Every row comes from one small tree of marks. The marks that hang from a mark follow it in brackets, in the order of their numbers. Every link used is in the known rows. Which tree was each row made from?
In the rows, 128 means zero.
Known rows:
J_509(J_474 J_587 J_735(J_914)): [181  92  69 128 152  82 151  62 132 138  82 146 102 129 128 125 163  52
 151  95 171  88 153]
J_474(J_509 J_914): [171 146 118 101 117 134 114 140 154 162 103  76 119 140 164 186 174 116
 103 136 142 165 132]
J_914(J_735(J_509(J_12 J_474))): [145 125  93 135 162  99 137 122 147  85 128 113 117 154 104 127  89 108
 123 153 157  95 135]
J_735(J_914(J_474 J_585)): [127 114  74 137 144 135 148  87 120 137 123 111 137 106 148 146 121 134
 138 100 130  90 157]
J_735(J_914): [127 115  85 132 144 146 131  91 114 113 137 119 143 117 151 141 126 140
 130 114 143 130 149]
J_12(J_509): [139 150 143 124 119 135 142 153  99 120 140 106 121 135 177 122 133 129
 138 106 137 162 140]
J_735(J_509 J_914): [102 122  87  89 157 126 116  88 118  87 130  89 120 138 154 151 111 140
 103  99 134 122 146]
J_735(J_914(J_474)): [131 114  95 147 142 139 133  74 121 118 121 143 132 117 162 138 121 146
 132 108 138  85 152]
J_509(J_12 J_474(J_914) J_587 J_735): [222  87 109 130 142 106 143 105 167 144  81 118  74 124 129 168 164   4
 146 108 185  81 157]
J_509(J_12(J_914)): [162 125 142 150 133 174 111 159 132 110 115 127 124 120 131 157 104  84
 140 149 168 117 147]
J_12(J_509(J_474) J_914): [160 130 120 147 133 130 135 168  71 119  81 131 108 127 194 119 109  73
 153 135 185 169 154]
J_509(J_12 J_474(J_914) J_587): [201 100 122 121 142 114 128 134 133 121  79 116  84  83 146 159 148  33
 152 128 173 103 164]
J_914(J_474 J_585 J_735(J_509(J_587))): [125 134  75 116 147  70 144 104 142 108 101  90  97 158 101 105 101 124
 120 111 132  50 147]
J_509(J_12(J_914) J_474 J_735): [207  94 109 175 152 136 147 129 158 144  88 156 110 135 117 168 114  13
 156 145 189  82 141]
J_914(J_585 J_735(J_509(J_474 J_587))): [127 125  54 100 159  65 153 128 130 110 108  70 113 145  89 110 108  95
 128 128 144 108 143]
J_914(J_474 J_585 J_735): [137 126  72 158 140  95 163 110 145 135 117 114 125 147 101 109 100 129
 136 130 133  58 141]
J_914(J_474(J_509(J_12 J_735))): [183 150 148 152 123 135 133 110 179 154 106 149 120 146 131 169 143 115
 136 124 127  50 132]
J_12(J_509 J_914): [145 142 133 136 120 149 121 168  74 110 101 114 110 147 192 114 114 104
 139 124 175 178 152]
J_509(J_12(J_914) J_587): [172 129 147 126 128 152  96 151 117  93  87 122  99 114 129 133 127  73
 145 132 176 110 162]
J_12(J_914(J_474 J_585 J_735)): [138 120  79 161 136 119 130 133 115 122  81 126 116 152 124 110  87 104
 132 148 172  94 147]
J_735(J_509(J_12 J_474)): [142 123 131 104 157 114 125 138 142 102 113 112 104 119 127 163 102  82
 127 129 135  97 136]
J_735(J_509(J_12) J_914): [125 125 103  98 160 150 114 103 132  78 139  84 122 126 147 171 104 123
 113 105 142 109 155]
J_914(J_474(J_509(J_12 J_587)) J_735): [184 158 120 156 135 109 130 106 165 110 103 142 120 157 114 127 125 137
 138 147 151  44 144]

Which tree is each row?
[152 137 106 135 129 132 161 114 119 143 137 100 118 153 174 135 140 110
 140  79 145 130 149]  J_12(J_509(J_735(J_914(J_474 J_585))))
[160 135 124 154 122 136 110 124 133 140  69 153 112 158 147 141 123 103
 127 141 165  95 137]  J_12(J_914(J_474(J_509(J_735))))
[170 128 123 109 126 100 145 144  88 125  97 103  89 113 195 120 155  81
 147 100 160 160 158]  J_12(J_509(J_474(J_914) J_587))
[120 131  74 128 148  80 151 108 146 117 114  95 107 160 102 116  88 131
 117 120 127  53 138]  J_914(J_474 J_585 J_735(J_509))
[170 145  71 106 128 116 137 146 161 165 111  44 130 152 136 174 159 112
 106 146 149 162 138]  J_474(J_509 J_914(J_585 J_735))
[214 104 120 139 146 105 148 109 163 136  89 145  94 121 104 150 152  20
 164 113 170  65 151]  J_509(J_12 J_474 J_587 J_735)
[175 109  92 148 146 163 152 104 173 145 149  96 135 138 110 181 131  72
 140 103 155  92 149]  J_509(J_12 J_735(J_914(J_585)))
[161 111  95 126 134 105 132  50 143 127  98 135  97 157 132 121 164  99
 130  75 157  68 152]  J_509(J_587 J_735(J_914(J_474)))
[155 137 117 140 127 132 154 107 119 131 137 115 115 160 181 131 139 118
 136  82 150 128 146]  J_12(J_509(J_735(J_914(J_474))))
[212  84 104 155 147 129 157 115 177 159 107 124  98 131 130 190 140  15
 140 127 175  90 142]  J_509(J_12 J_474(J_914) J_735)
[187 147 112 101 122 155 129 173 170 174 113  42 128 119 145 215 165  86
 118 135 141 156 144]  J_474(J_509(J_12) J_914(J_585))
[133 112  66  90 137  94 130 124 135 121 111  42  91 154 134 138 129  98
  94 116 155 143 147]  J_474(J_914(J_585 J_735(J_509(J_587))))
[183  82  82 142 141  92 159  93 157 171  93 129  96 147 138 157 151  38
 127 117 163 111 130]  J_509(J_474(J_914) J_735)
[180 137  88  99 117 123 139 136 177 199 104  49 120 159 138 198 185  81
 103 116 142 156 130]  J_474(J_509(J_735) J_914(J_585))
[205 100 103 131 149 106 132 128 138 108  86 115  88  99 135 147 138  39
 151 139 185  97 165]  J_509(J_12 J_474(J_914(J_735)) J_587)
[134 118  85 139 151 110 112 132 108  90  83 128 110 164 130 111  87  96
 119 160 183 126 140]  J_12(J_914(J_735(J_509(J_474))))
[188 115 110 129 141 146 127  85 159 115 123 111 108 141 118 155 156  69
 140  89 171  80 160]  J_509(J_12 J_587 J_735(J_914))
[148 113 122  98 153 113 123 135 142 107 106  94  90 121 143 176 109  71
 116 126 144 109 141]  J_735(J_509(J_12 J_474(J_914)))
[188 167 148 113 123 150  98 161 145 128  89 110 128 125 129 165 157  99
 140 147 155 126 147]  J_474(J_509(J_12(J_914) J_587))
[140 134 114 148 148 104 129  96 158  82 120 134 102 171 118 123  83 137
 115 135 144  35 139]  J_914(J_474 J_735(J_509(J_12)))
[168 133 121 129 129 115 126 161  62 107  63 129  92 123 194 102 127  64
 158 122 191 163 164]  J_12(J_509(J_474 J_587) J_914)
[177 125 101 124 138 102 160 106 104 128 109 118 103 136 177 121 158  75
 155  84 167 135 157]  J_12(J_509(J_474 J_587 J_735(J_914)))
[150 153 115 127 123 117 146 135 153 177  98 108 132 117 125 159 140 126
 138 117 105  78 135]  J_914(J_474(J_509) J_585)
[133 114 100  66 147  72 122 121 121 112  79  79  75 123 141 141 134  73
 112 103 140 120 145]  J_735(J_509(J_474(J_914(J_585)) J_587))
